Every row comes from one small tree of marks. The marks that hang from a mark follow it in brackets, in alphabetical order. Every link used is in the known rows. Which tree was each row made from?
Known rows:
setaf[kozes[zaki]]: [-2.41  0.42  5.64 -2.02 -2.18  1.29  0.10  1.13 -0.50 -2.84 -1.83  1.79
  0.26  0.42  0.82 -1.26  0.94  1.47 -2.10  6.33 -0.19 -2.33 -2.66 -1.36]
zaki[kozes[setaf] pobal[pepimi]]: [-1.71 -0.29  5.36 -2.59 -0.04  0.95  0.56  1.79  1.24 -0.41 -2.32  2.96
 -0.64  2.32  0.99 -3.12 -0.05 -2.28 -1.84  3.81  0.86  2.51 -1.79 -3.50]
pepimi[pobal[gula ponof sipi zaki]]: [-0.88 -1.80  3.66 -2.17  0.50  2.72  0.73  1.73  3.30 -0.02 -2.43  4.84
 -3.50  3.99  2.12  0.22 -0.20 -2.73 -1.67 -1.25  0.19  6.01 -1.70 -0.98]
pobal[sipi zaki]: [-2.13  0.55  3.84 -1.31 -1.25  0.64  0.72  1.31  5.42 -1.50 -1.60  2.93
 -3.56  0.14  0.73 -0.89  0.19 -3.60 -1.81  2.54  0.26  4.33 -1.85  1.22]
ponof[pobal[gula pepimi sipi zaki]]: [-1.68 -0.29  4.18 -2.36 -0.31  2.40  1.27  2.73  0.59  0.72 -2.89  3.83
 -3.98  3.22  2.94  0.28  0.52 -5.01 -1.66 -1.19  0.09  3.39 -1.57 -0.35]
setaf[kozes]: [-1.45  1.24  3.69 -2.48 -2.33  1.10  0.53  0.90 -0.75 -2.95 -0.77  1.85
 -0.80  0.80  1.19 -2.50  0.83  0.02 -2.43  5.82  0.74 -0.31 -2.58 -0.69]
pepimi[pobal]: [-0.09  0.18  1.64 -2.59 -1.46  1.54  0.46  1.36 -0.44 -2.97 -0.20  3.71
 -2.67  2.21  1.61 -1.89  0.27 -0.36 -2.27  4.95  0.00  1.29 -2.33 -1.28]
ponof[pobal[gula sipi zaki[kozes]]]: [-1.52  2.08  5.14 -2.55 -0.75  1.41  1.36  2.27  3.09  0.29 -2.55  2.45
 -1.56  4.23  2.39 -0.08  1.48 -5.76 -3.30  1.21  0.35  4.38 -0.77  2.28]
setaf[kozes[zaki[pobal[gula sipi]]]]: [-2.35 -1.28  6.47 -1.84 -1.22  2.66  0.69  1.99  3.59 -0.64 -4.64  2.96
 -0.45  3.88  1.14  0.16  1.76 -2.76 -1.48  3.41  0.29 -0.21 -1.10  0.52]
kozes[setaf zaki[pobal]]: [-1.02 -2.22  5.32 -1.95 -0.21  1.34 -0.19  1.52  5.14 -0.97 -2.60  2.81
 -1.04  1.94  0.38 -1.65 -0.27  0.17 -0.63  3.93 -0.23  0.07 -1.87 -1.75]
sipi[pobal[gula pepimi ponof]]: [-0.87 -3.64  2.73 -2.32  0.07  1.67  1.16  1.49  2.60 -0.02 -6.39  2.70
 -1.85  3.78  1.98 -1.70 -2.51  1.75 -0.19  1.56 -0.35  2.44 -2.71 -3.61]
pobal[gula pepimi ponof sipi zaki]: [-2.00 -2.18  4.78 -1.65  0.38  1.67  1.03  1.87  3.72  0.79 -3.93  4.14
 -3.85  2.05  2.13 -0.34 -1.43 -2.54 -0.93 -1.62  0.54  5.42 -2.44 -2.25]
setaf[kozes[zaki[pobal[sipi]]]]: [-3.56 -0.29  6.24 -2.22 -1.61  2.39  0.60  1.98  2.80 -1.68 -3.47  2.67
 -0.90  2.18  0.34 -0.72  2.06 -2.62 -1.77  4.83  0.00 -0.20 -1.44 -0.25]
ponof[pobal[pepimi sipi zaki[kozes]]]: [-3.55  2.30  5.17 -2.84 -0.69  1.63  1.34  2.84 -1.09 -0.31 -2.06  2.95
 -2.55  1.87  1.98 -1.10  1.43 -5.64 -3.23  1.53 -0.04  4.24 -1.38 -1.03]
pobal[gula]: [ 0.40  0.00  2.79 -1.77 -1.47  0.48  0.83  0.97  3.27 -1.69 -2.07  2.59
 -1.99  2.35  2.10 -1.50 -0.99 -0.62 -1.51  4.26  0.51  1.06 -2.50  0.85]
pobal[pepimi zaki]: [-1.71 -0.03  3.46 -1.50 -0.98  0.61  0.54  1.32 -0.35 -1.60 -1.65  3.97
 -3.80 -0.12  1.21 -1.14 -1.21 -0.49 -1.36  2.53 -0.01  2.53 -3.12 -2.03]
zaki[pobal[sipi]]: [-2.09 -0.09  3.32 -2.27 -1.36  1.16  1.05  1.71  5.95 -1.58 -2.62  3.03
 -3.52  2.39  0.71 -1.80  0.28 -3.95 -1.42  4.11  0.45  3.07 -1.46  1.03]
sipi[pobal[zaki]]: [-1.20 -1.23  2.81 -1.58 -1.10  0.80  0.68  0.83  4.44 -1.67 -3.99  2.37
 -2.37  1.76  0.10 -1.22 -0.97  0.54 -0.98  3.49 -0.93  3.16 -2.26 -0.36]
setaf[kozes[zaki[pobal]]]: [-2.51 -0.38  5.53 -2.27 -1.76  1.77  0.43  1.38 -0.37 -2.24 -3.02  2.89
 -0.64  2.44  0.38 -1.07  0.86  0.81 -1.63  6.03 -0.35 -1.49 -2.23 -1.38]
setaf[kozes[zaki[pobal[ponof]]]]: [-3.28 -1.43  5.86 -2.95 -0.83  1.95  0.60  1.33  0.01 -1.62 -3.84  3.22
 -0.91  3.12  0.58 -1.23 -0.30  2.03 -1.24  4.25 -0.48  0.03 -2.61 -2.89]

Write each row's tree:
[-3.13 -0.31  4.38 -3.08 -0.32  0.64  1.27  1.53 -0.79 -0.96 -3.92  3.67
 -2.12  3.39  1.29 -2.94 -1.48 -0.52 -1.84  3.72  0.15  3.91 -2.83 -4.13] : zaki[kozes pobal[pepimi ponof]]
[-2.22 -2.55  4.14 -2.43  0.32  2.16  1.47  2.22  4.11  0.65 -5.20  4.40
 -3.86  4.25  2.16 -1.17 -1.22 -3.23 -0.52  0.05  0.69  4.53 -2.02 -2.51] : zaki[pobal[gula pepimi ponof sipi]]
[-1.55 -2.27  3.00 -2.13 -0.12  0.79  0.82  0.68  4.34 -0.81 -4.78  2.64
 -2.62  2.42  0.31 -1.45 -2.20  1.88 -0.61  1.71 -1.04  4.85 -2.67 -2.14] : sipi[pobal[ponof zaki]]
[-3.28 -1.03  5.67 -2.31 -1.36  2.13  0.50  1.95 -3.29 -1.79 -3.69  3.69
 -1.07  1.90  0.75 -1.07  0.75  0.79 -1.30  5.00 -0.23 -1.87 -2.61 -3.78] : setaf[kozes[zaki[pobal[pepimi]]]]
[-1.93 -2.77  5.60 -1.91  0.23  1.70 -0.14  1.99  2.65 -0.53 -3.20  3.57
 -1.43  1.30  0.67 -1.62 -0.59  0.12 -0.29  3.16 -0.17 -0.04 -2.36 -4.22] : kozes[setaf zaki[pobal[pepimi]]]
[-2.36  1.44  4.89 -1.64 -0.90 -0.12  0.83  1.37 -1.36 -1.64 -1.98  3.31
 -1.81  0.39  1.15 -1.71 -0.46 -1.41 -2.61  3.85  0.23  3.34 -2.64 -1.97] : pobal[pepimi zaki[kozes]]
[ 0.27  1.06  5.60 -2.72  0.25  1.10  0.38  1.80  2.12  0.88 -1.42  2.15
 -0.06  4.04  2.36 -1.18  0.65 -3.00 -2.73  0.72  0.38  3.39 -1.17 -0.18] : ponof[pobal[gula zaki[kozes[setaf]]]]
[-1.10  1.86  5.22 -3.10 -0.16  0.77  0.30  1.67  1.02 -0.13 -0.17  1.87
 -0.45  2.43  1.49 -2.08  0.78 -2.63 -3.04  1.81  0.18  3.48 -1.39 -0.95] : ponof[pobal[zaki[kozes[setaf]]]]
[-4.07 -0.26  5.08 -2.85 -0.13  1.24  1.49  2.27  2.19 -0.39 -4.56  3.42
 -2.37  3.10  1.18 -2.49 -0.35 -3.57 -1.99  2.62  0.63  5.14 -1.97 -3.07] : zaki[kozes pobal[pepimi ponof sipi]]
[ 0.47 -1.77  2.12 -2.98 -0.12  1.87  0.63  1.25  0.67 -1.26 -1.94  4.29
 -2.36  4.57  2.68 -1.11 -1.12  0.50 -1.60  1.97  0.12  2.84 -2.48 -2.09] : pepimi[pobal[gula ponof]]
[-0.60  0.33  6.64 -1.14  0.20  0.88  0.40  1.47  7.91  0.65 -1.99  1.96
  0.12  1.94  1.31 -1.18  0.98 -5.10 -2.44  0.74  1.34  5.34 -0.70  1.12] : pobal[gula sipi zaki[kozes[setaf]]]
[-1.04 -3.61  3.33 -1.78  0.66  1.61  1.02  1.32  2.26  0.54 -6.51  3.68
 -2.68  3.61  1.49 -0.62 -2.72  1.51 -0.06 -0.41 -0.53  4.34 -2.83 -3.68] : sipi[pobal[gula pepimi ponof zaki]]
[-2.11 -2.13  5.99 -1.82 -0.15  1.98  0.08  2.13  8.03 -0.45 -3.04  2.52
 -1.24  1.63  0.30 -1.26  0.84 -3.09 -0.72  2.85  0.12  1.69 -1.12 -0.63] : kozes[setaf zaki[pobal[sipi]]]
[-0.43 -2.67  3.26 -1.21 -0.16  1.48  0.97  1.56  2.16 -0.18 -5.72  3.40
 -2.43  2.87  1.33 -0.21 -1.52  0.48 -0.40  1.24 -0.45  2.70 -2.31 -1.85] : sipi[pobal[gula pepimi zaki]]
[-2.09  0.57  3.18 -2.72 -0.75  1.58  0.86  2.24 -3.14 -0.80 -1.48  3.82
 -4.24  1.77  2.13 -0.90 -0.34 -1.30 -1.87  1.27 -0.62  2.12 -2.66 -2.32] : ponof[pobal[pepimi zaki]]
[ 0.82 -0.61  2.50 -1.78 -0.43  1.87  0.45  1.24  0.09 -1.37 -1.35  4.93
 -3.03  3.65  2.01  0.37 -0.12 -0.93 -1.83  1.68 -0.08  3.01 -2.14 -0.18] : pepimi[pobal[gula zaki]]
[-0.91 -0.11  4.23 -1.00 -0.87  1.06  0.74  1.29  6.32 -0.46 -2.57  3.09
 -3.03  1.80  1.59  0.01  0.03 -4.01 -1.58  1.01  0.71  4.16 -1.62  2.13] : pobal[gula sipi zaki]
[-2.66 -2.07  3.30 -2.83 -0.17  1.37  1.11  1.67  0.24 -0.95 -3.69  4.45
 -4.09  2.91  1.37 -2.19 -2.21  0.33 -0.61  2.39 -0.11  2.84 -3.18 -4.35] : zaki[pobal[pepimi ponof]]
[-2.78  2.19  5.30 -1.72 -1.26  0.11  0.89  1.29  4.43 -1.51 -1.86  2.28
 -1.58  0.55  0.73 -1.47  0.80 -4.46 -3.04  3.70  0.49  5.02 -1.50  1.42] : pobal[sipi zaki[kozes]]
[-2.00 -1.25  3.43 -2.48  0.11  2.27  0.65  1.68  2.36 -1.16 -1.58  4.69
 -3.94  2.41  1.33 -0.60  0.14 -2.50 -1.95  0.09 -0.23  6.25 -1.93 -1.72] : pepimi[pobal[ponof sipi zaki]]
[-2.13 -0.70  6.05 -2.30  0.96  0.53  0.20  1.20  0.93  0.30 -1.96  3.02
 -0.79  0.83  1.16 -2.84 -1.27 -0.68 -1.90  0.72  0.62  5.38 -2.64 -4.80] : pobal[pepimi ponof zaki[kozes[setaf]]]
[-0.43 -0.56  4.33 -1.40 -0.64  0.48  1.05  0.94  4.30 -0.46 -5.18  1.98
  0.03  4.04  0.86 -0.76 -0.60 -0.60 -2.00  3.53 -0.37  3.68 -1.59  0.66] : sipi[pobal[gula zaki[kozes]]]
[-1.13 -1.39  4.58 -2.01  0.25  0.50  1.11  0.82  4.82  0.26 -6.02  2.24
 -0.24  4.58  1.08 -1.16 -1.69  0.78 -1.63  1.72 -0.41  5.43 -2.11 -1.13] : sipi[pobal[gula ponof zaki[kozes]]]
[-0.87  0.37  4.91 -2.65 -0.40  0.35  0.50  1.24  4.26 -0.86 -1.72  2.09
 -0.24  2.89  0.56 -3.17  0.22 -2.01 -2.16  4.84  1.03  2.86 -1.38 -0.96] : zaki[kozes[setaf] pobal]
[-2.15 -2.92  2.51 -2.63 -0.29  1.39  0.98  1.58  1.55 -1.13 -5.17  2.41
 -2.32  2.10  1.12 -2.65 -2.14  2.24 -0.43  2.74 -0.67  2.63 -3.00 -4.38] : sipi[pobal[pepimi ponof]]
[-1.41 -0.76  3.62 -1.56 -1.05  1.60  1.03  2.04  3.32 -0.67 -3.15  3.04
 -2.68  1.47  2.40 -1.01 -0.06 -3.78 -1.33  2.26  1.05  1.98 -1.95 -0.57] : pobal[gula pepimi sipi]
[-3.61  0.84  4.97 -2.37 -0.99  1.18  1.42  2.39  1.98 -1.05 -3.51  3.26
 -2.16  2.42  1.03 -2.24  0.75 -4.94 -2.36  4.49  0.74  3.52 -1.48 -1.48] : zaki[kozes pobal[pepimi sipi]]
[-1.43 -0.06  3.36 -2.88 -0.83  2.50  1.29  3.03  0.81  0.06 -2.92  2.96
 -3.15  3.29  3.39 -0.85  0.62 -4.60 -1.89  0.85  0.42  1.68 -1.47 -0.41] : ponof[pobal[gula pepimi sipi]]
[-0.37 -1.23  3.74 -1.66 -0.05  0.45  0.69  0.68  3.76 -0.43 -2.83  3.69
 -3.05  2.72  1.82 -0.62 -2.26  0.53 -1.01  0.54  0.18  4.49 -2.88 -1.02] : pobal[gula ponof zaki]
[-1.82 -1.05  2.77 -3.11 -0.38  2.39  0.73  1.79  2.81 -1.73 -1.50  3.62
 -3.03  2.67  1.77 -1.76  0.26 -2.15 -2.04  2.18  0.13  4.49 -1.84 -1.76] : pepimi[pobal[ponof sipi]]
[-3.53 -1.99  3.90 -2.75 -0.12  1.98  1.26  2.29  3.25 -0.37 -3.97  4.14
 -4.33  2.56  1.35 -2.16 -1.04 -2.66 -0.78  1.40  0.34  4.46 -2.29 -3.06] : zaki[pobal[pepimi ponof sipi]]
[-1.33  0.04  5.86 -2.30  0.57  0.01  0.11  0.64  4.12 -0.24 -1.28  2.18
 -0.28  1.39  0.78 -2.88 -1.10 -0.74 -2.14  1.58  0.43  5.58 -2.29 -2.50] : pobal[ponof zaki[kozes[setaf]]]
[-1.08  0.49  5.32 -2.18  0.25  2.06  0.10  1.79  3.32 -0.62 -0.01  3.21
 -0.47  1.81  0.91 -1.58  2.16 -5.13 -3.17  1.44  0.78  5.75 -0.62 -1.15] : pepimi[pobal[sipi zaki[kozes[setaf]]]]
